Each row was made from one walk, in order. Every step used is in the known rows, and no mark comes twice. Write each row's walk.
Known rows
suto/noga/laku/gemon/fuvi: [-0.07 -3.88  1.53  4.58 -0.81  4.70  1.80  0.41 -1.64 -0.61  6.44  1.42
 -2.08 -0.49 -0.55 -0.23 -2.27  1.55 -2.69 -1.37  1.81  3.87  1.18  2.88]
tavure/fuvi: [ 1.51  1.60  2.85  0.99 -1.02 -1.72 -2.85  0.60 -2.86  1.01  1.23 -0.09
 -0.39 -2.12 -0.03 -1.33  3.00 -0.23 -2.16  0.76 -0.09  0.06 -0.82  0.95]
fuvi/tavure/suto/mezusa: [ 1.41  1.55  4.10 -0.76 -1.73  1.58 -0.43 -0.35 -2.90  0.07 -1.38  5.34
  1.81  0.63 -1.39  1.73  3.30  2.46  1.18  0.31  1.51  1.15 -3.53  0.65]
gemon/fuvi: [ 2.86 -1.99  1.31 -0.53 -2.87  1.55 -1.54  0.66 -0.23  1.25  0.65 -2.36
 -1.70 -0.31 -1.31 -0.61 -0.58 -1.25  0.29 -0.79  1.48  3.21 -1.53  0.85]
tavure/fuvi/gemon/laku: [ 0.91  1.57  4.69  1.36 -1.13  0.37 -3.46  2.69 -2.49 -4.81  3.13  0.74
 -0.07 -4.16  1.99 -4.57  1.41  1.24 -3.58 -0.72  1.35 -1.11  1.28  0.65]
tavure/suto/noga/laku/gemon: [-3.32 -0.68  3.48  5.34  1.24  3.23  2.55  0.19 -2.81 -2.52  4.76  6.85
  1.51  0.51 -1.42  1.01 -1.54  4.73 -4.58 -1.01  1.85  0.81  2.47  2.31]
suto/mezusa/bigo: [-0.62 -0.89  0.40 -4.77 -0.32  1.16 -1.33 -1.27 -3.31  1.11  2.49  2.22
 -0.87 -0.71  1.27  2.60  0.03  1.92  2.92  0.61 -0.87  2.01 -2.41  1.73]
mezusa/suto/noga/laku: [-2.62 -4.40  1.55  3.46 -0.64  0.85  2.40  0.97 -2.88 -1.69  3.67  0.38
  1.86  1.07  1.68  0.91 -1.27 -1.58 -1.87 -2.27  1.69 -0.66  4.37 -0.17]
noga/laku/gemon/fuvi/tavure: [ 2.83 -0.03 -2.19  5.78 -1.24  4.00 -0.99  0.07  0.68  0.06  5.10 -0.74
  0.09  0.37 -0.62  1.28 -0.30 -0.41 -1.52 -2.42  2.69  1.45 -1.27  1.04]
tavure/suto: [-0.25  1.16  3.07  0.49 -0.97  0.10 -0.59  0.50 -1.23 -0.71 -1.07  3.12
  1.76  0.25 -2.06  0.49  0.25  2.06 -1.13 -0.27  1.73  0.40 -0.02  0.57]
gemon/fuvi/bigo: [ 2.34 -2.20 -1.30  2.17 -3.79 -0.57 -2.32  2.48 -1.01  0.69 -0.18 -0.55
 -1.10 -1.14 -3.46 -1.80  0.09 -2.53 -0.06 -1.26 -0.18  5.46 -2.11  1.25]
noga/suto/mezusa/bigo: [ 1.33 -1.77  2.63 -6.00 -1.75  0.67 -1.16  0.40 -5.33  0.45  0.53  1.64
 -0.67 -0.19  1.61  4.71  0.15  1.66  2.99 -0.55  0.72  1.13 -3.54  0.70]
suto/noga/laku/gemon/fuvi/bigo: [-0.60 -3.83 -0.60  6.98 -1.61  2.65  1.02  2.22 -2.47 -1.30  5.43  3.15
 -1.39 -1.12 -1.96 -1.38 -1.42  0.12 -3.16 -2.26 -0.15  5.40  0.62  3.23]
laku/gemon: [ 1.39 -0.10 -1.49  2.35 -0.07  1.43  0.43  0.21 -0.77 -0.43  2.71  2.65
 -0.04  0.15 -1.13  0.14 -1.84  1.40  0.49  0.18 -1.46 -0.33 -0.65  1.47]
laku/noga/suto/tavure/fuvi/gemon: [ 8.07  1.12  5.80  6.01 -6.27  0.35 -7.92  6.90 -2.14 -3.66  0.01  1.56
 -0.94 -4.47  2.16  1.32  1.38 -1.80 -1.91 -0.19  2.54 -0.07 -2.48 -0.76]
gemon/laku/noga: [ 2.93 -1.48 -3.49  2.79  0.29  3.03 -3.70  0.40  1.54 -2.92  0.87  2.19
 -0.99 -1.29  0.91  2.67 -1.66  2.31 -3.04 -0.20  2.88 -0.75  0.66  1.39]
mezusa/suto/noga/laku/gemon: [-1.27 -4.39  0.48  6.20 -0.56  2.17  3.06  0.88 -3.84 -2.39  6.08  2.88
  1.69  1.54  0.17  1.18 -3.12 -0.23 -1.76 -1.96  0.26 -1.09  3.53  1.35]
mezusa/suto/noga/laku/gemon/fuvi: [ 1.65 -6.30  1.45  5.43 -3.45  3.47  1.55  1.45 -3.78 -1.05  6.64  0.73
  0.26  0.80 -1.51  0.58 -3.83 -1.21 -1.08 -2.52  1.69  2.43  1.99  2.21]
gemon/fuvi/tavure: [ 4.99  0.49  0.89  1.53 -3.36  2.39 -2.28  0.78 -0.34  1.01  0.82 -2.39
 -0.15 -0.11 -1.11  0.62  1.86 -1.54  0.92 -1.16  1.38  2.02 -2.71 -0.45]
laku/noga/suto: [ 5.66 -0.77 -0.02  1.09 -2.75 -0.31 -2.99  2.91 -1.06 -1.20 -1.73  0.54
 -0.75 -0.67 -0.09  4.58  0.49 -1.07 -0.67 -0.30  2.28 -0.10 -1.14  0.12]
gemon/fuvi/tavure/suto/mezusa/bigo: [ 3.71  1.10  4.11 -3.04 -4.80  3.91 -4.21 -0.05 -4.29  1.60  1.80  2.90
  1.41 -0.60 -1.26  3.59  2.25  2.73  2.29 -0.85  2.11  4.63 -5.67  1.85]
suto/noga: [-1.05 -1.61  3.64  0.56 -0.22  0.98  1.77  0.03 -2.03 -1.15  1.40  2.03
 -0.27 -0.36  0.44  0.19  0.45  1.49 -0.86  0.54 -0.92  0.74  1.08  0.26]

Write each row's walk
[ 6.12 -2.64  1.88  5.24 -3.63  4.85 -5.10  5.39  0.65 -7.03 -0.56  2.77
 -0.79 -2.74  2.93  2.78 -3.93  1.42 -2.04 -2.54  4.77 -1.04 -0.43 -1.11]  fuvi/gemon/laku/noga/suto/tavure
[ 1.74  0.24  4.70  5.03 -2.24  3.30 -5.13  2.78 -0.78 -4.60  2.40  1.81
 -0.46 -4.23  3.36 -3.39 -1.36  1.90 -3.17 -1.42  2.62 -0.84 -0.21 -0.32]  suto/tavure/fuvi/gemon/laku
[ 4.86  1.53  3.90  1.50 -4.63  2.57 -2.88  1.06 -1.30  0.63 -0.50  1.04
  2.05  0.14 -2.76  1.14  2.16  0.63 -0.41 -1.61  3.09  2.68 -2.91  0.51]  gemon/fuvi/tavure/suto
[ 2.30 -3.91 -0.30  4.37 -4.14  2.05 -1.77  1.69 -0.82 -0.34 -0.62  0.43
  1.65  0.77  0.64  1.84 -4.19 -1.96  1.89 -1.74  1.45 -0.64 -0.23 -1.44]  mezusa/suto/tavure
[ 6.28  0.46 -0.57  3.77 -3.72  3.87 -1.91  0.79 -0.75  0.61  2.86  0.38
 -0.05  0.08 -2.50  0.96  0.05  0.12  1.83 -1.04 -0.09  1.78 -3.75  0.86]  laku/gemon/fuvi/tavure
[ 1.74 -3.23  4.07 -4.11 -1.78 -0.22  1.76  0.69 -4.04 -0.17 -1.77  1.33
 -2.01  0.39  0.13  1.96  0.49  0.20  1.82  0.23  1.90  1.57 -3.56  0.22]  noga/suto/mezusa
[-0.85 -2.88  2.43  7.50 -2.78  2.61 -0.27  2.45 -3.50 -1.82  4.26  6.27
  0.85 -0.91 -4.45 -1.22 -1.34  2.43 -4.35 -2.65  1.53  5.67  0.36  3.98]  tavure/suto/noga/laku/gemon/fuvi/bigo
[-2.70 -2.01  0.27  5.29  2.11  3.03  3.30 -0.34 -1.18 -1.80  6.09  3.39
 -0.35  0.11  0.88  0.32 -1.52  2.84 -3.04 -0.78  0.33  0.05  2.54  1.65]  suto/noga/laku/gemon
[ 4.45 -0.88  5.25  3.12 -4.03  0.50 -4.84  2.76 -3.28  0.29 -1.44  0.77
 -0.70 -1.79  1.73  1.84  0.58  0.27 -1.54 -1.26  2.79 -0.07 -3.07 -1.21]  noga/suto/tavure/fuvi
[ 1.09  0.70  0.73  7.32 -3.54 -0.78 -6.42  2.80 -2.11  0.16 -0.43  3.17
 -0.25 -2.81  0.00 -1.21  0.87 -0.59 -2.29 -0.72  0.08  2.64 -2.13  0.47]  suto/tavure/fuvi/bigo
[-0.21 -2.82  4.63  5.29 -2.33  4.65  1.28  0.48 -2.54 -1.29  5.28  4.42
 -0.08  0.05 -2.62  0.38 -2.18  3.67 -4.26 -2.01  3.31  3.95  0.60  3.43]  tavure/suto/noga/laku/gemon/fuvi
[ 0.96 -2.35 -1.85  4.07 -0.53  3.53 -0.19 -0.20  0.85  0.53  4.67 -0.72
 -1.76  0.04 -0.81 -0.29 -2.68 -0.08 -2.49 -2.19  2.81  2.80 -0.07  2.19]  noga/laku/gemon/fuvi
[-1.17  1.64  3.14  7.45  0.36  4.01  1.43  0.30 -2.80 -2.18  4.84  6.77
  3.62  0.77 -0.41  2.16  1.03  4.30 -3.94 -1.62  1.61 -0.66  1.64  1.24]  fuvi/tavure/suto/noga/laku/gemon
[ 5.55 -4.07 -1.02  5.10 -2.50  5.41 -5.30  2.39  0.67 -3.80 -1.53  2.85
 -1.24 -0.88  2.63  5.92 -4.25  2.57 -2.53 -2.29  5.73 -0.94 -1.70 -1.00]  gemon/laku/noga/suto/tavure
[-1.26 -0.68  6.51  1.19 -1.18  1.26  1.57  0.77 -3.30 -1.63  0.14  5.04
  1.69  0.20 -1.20  0.91  0.65  3.91 -2.00  0.44  0.50  1.21  0.91  0.97]  tavure/suto/noga
[ 5.05  0.14  5.78  4.57 -4.80  5.03 -0.42  1.75 -4.22 -0.85  3.13  5.35
  2.15  0.20 -3.77  1.64  0.61  3.90 -0.28 -0.73  0.19  2.80 -2.72  2.12]  laku/gemon/fuvi/tavure/suto/noga
[ 7.11 -2.16  1.56  6.11 -3.66  3.26 -8.45  2.90 -1.95 -3.04 -0.56  2.83
 -1.68 -3.11  2.72  4.71 -0.94  2.59 -4.59 -1.50  5.94 -0.63 -2.23 -0.05]  gemon/laku/noga/suto/tavure/fuvi
[ 3.98 -1.11  7.19  3.86 -3.82  2.71 -5.28  4.61 -3.25 -5.65  0.92  1.40
 -0.68 -3.69  3.62 -1.67 -0.87  1.71 -3.00 -2.88  4.22 -1.44 -0.93 -1.40]  noga/suto/tavure/fuvi/gemon/laku
[ 3.10 -0.17 -0.47  3.25 -0.95  2.42 -3.49  3.57  1.40 -6.33  1.87  2.01
 -0.18 -3.21  1.60 -0.50 -1.11  0.87 -2.41 -0.37  2.22 -1.16  1.52  0.71]  fuvi/gemon/laku/noga
[ 1.73  3.62  2.61  2.00 -1.61  1.02 -1.94  0.64 -1.65 -0.50 -1.19  3.07
  3.97  0.70 -1.36  1.87  2.70  1.82 -0.60 -0.86  1.51 -0.72 -1.38 -0.32]  fuvi/tavure/suto
[ 0.65 -0.37  5.83  4.47 -2.26  4.15 -0.46  0.81 -1.82 -0.99  2.77  1.90
  1.74  0.16 -0.56  1.36  2.02  1.69 -3.79 -2.51  4.54  3.04  0.41  0.92]  gemon/fuvi/tavure/suto/noga/laku
[-4.46 -0.69  4.81  3.01  1.19  1.50  1.85  0.02 -1.79 -2.00  2.09  4.35
  1.59  0.44  0.37  0.74  0.37  3.39 -5.25 -1.48  3.30  0.78  3.31  1.11]  tavure/suto/noga/laku
[ 6.51  0.70  5.07  2.73 -3.67 -0.17 -6.50  5.68 -3.65 -6.27  1.04  1.39
 -0.36 -4.70  1.63  0.01  2.39  0.35 -4.27 -0.31  3.49 -1.62 -0.28  0.72]  tavure/fuvi/gemon/laku/noga/suto
[ 4.99  0.82  2.44 -0.67 -4.84  4.88 -3.89  0.04 -5.48  1.02  4.17  5.69
  1.53 -0.28 -2.78  4.43  0.16  4.04  3.04 -0.79  0.67  4.26 -6.44  3.24]  laku/gemon/fuvi/tavure/suto/mezusa/bigo
[ 5.02  0.05  2.43  7.49 -3.40  3.51 -8.63  4.42  0.48 -5.45  2.19  3.02
 -1.63 -5.40  3.14 -0.62 -0.92  1.50 -4.23 -0.48  3.27 -0.59 -0.61  0.80]  suto/tavure/fuvi/gemon/laku/noga
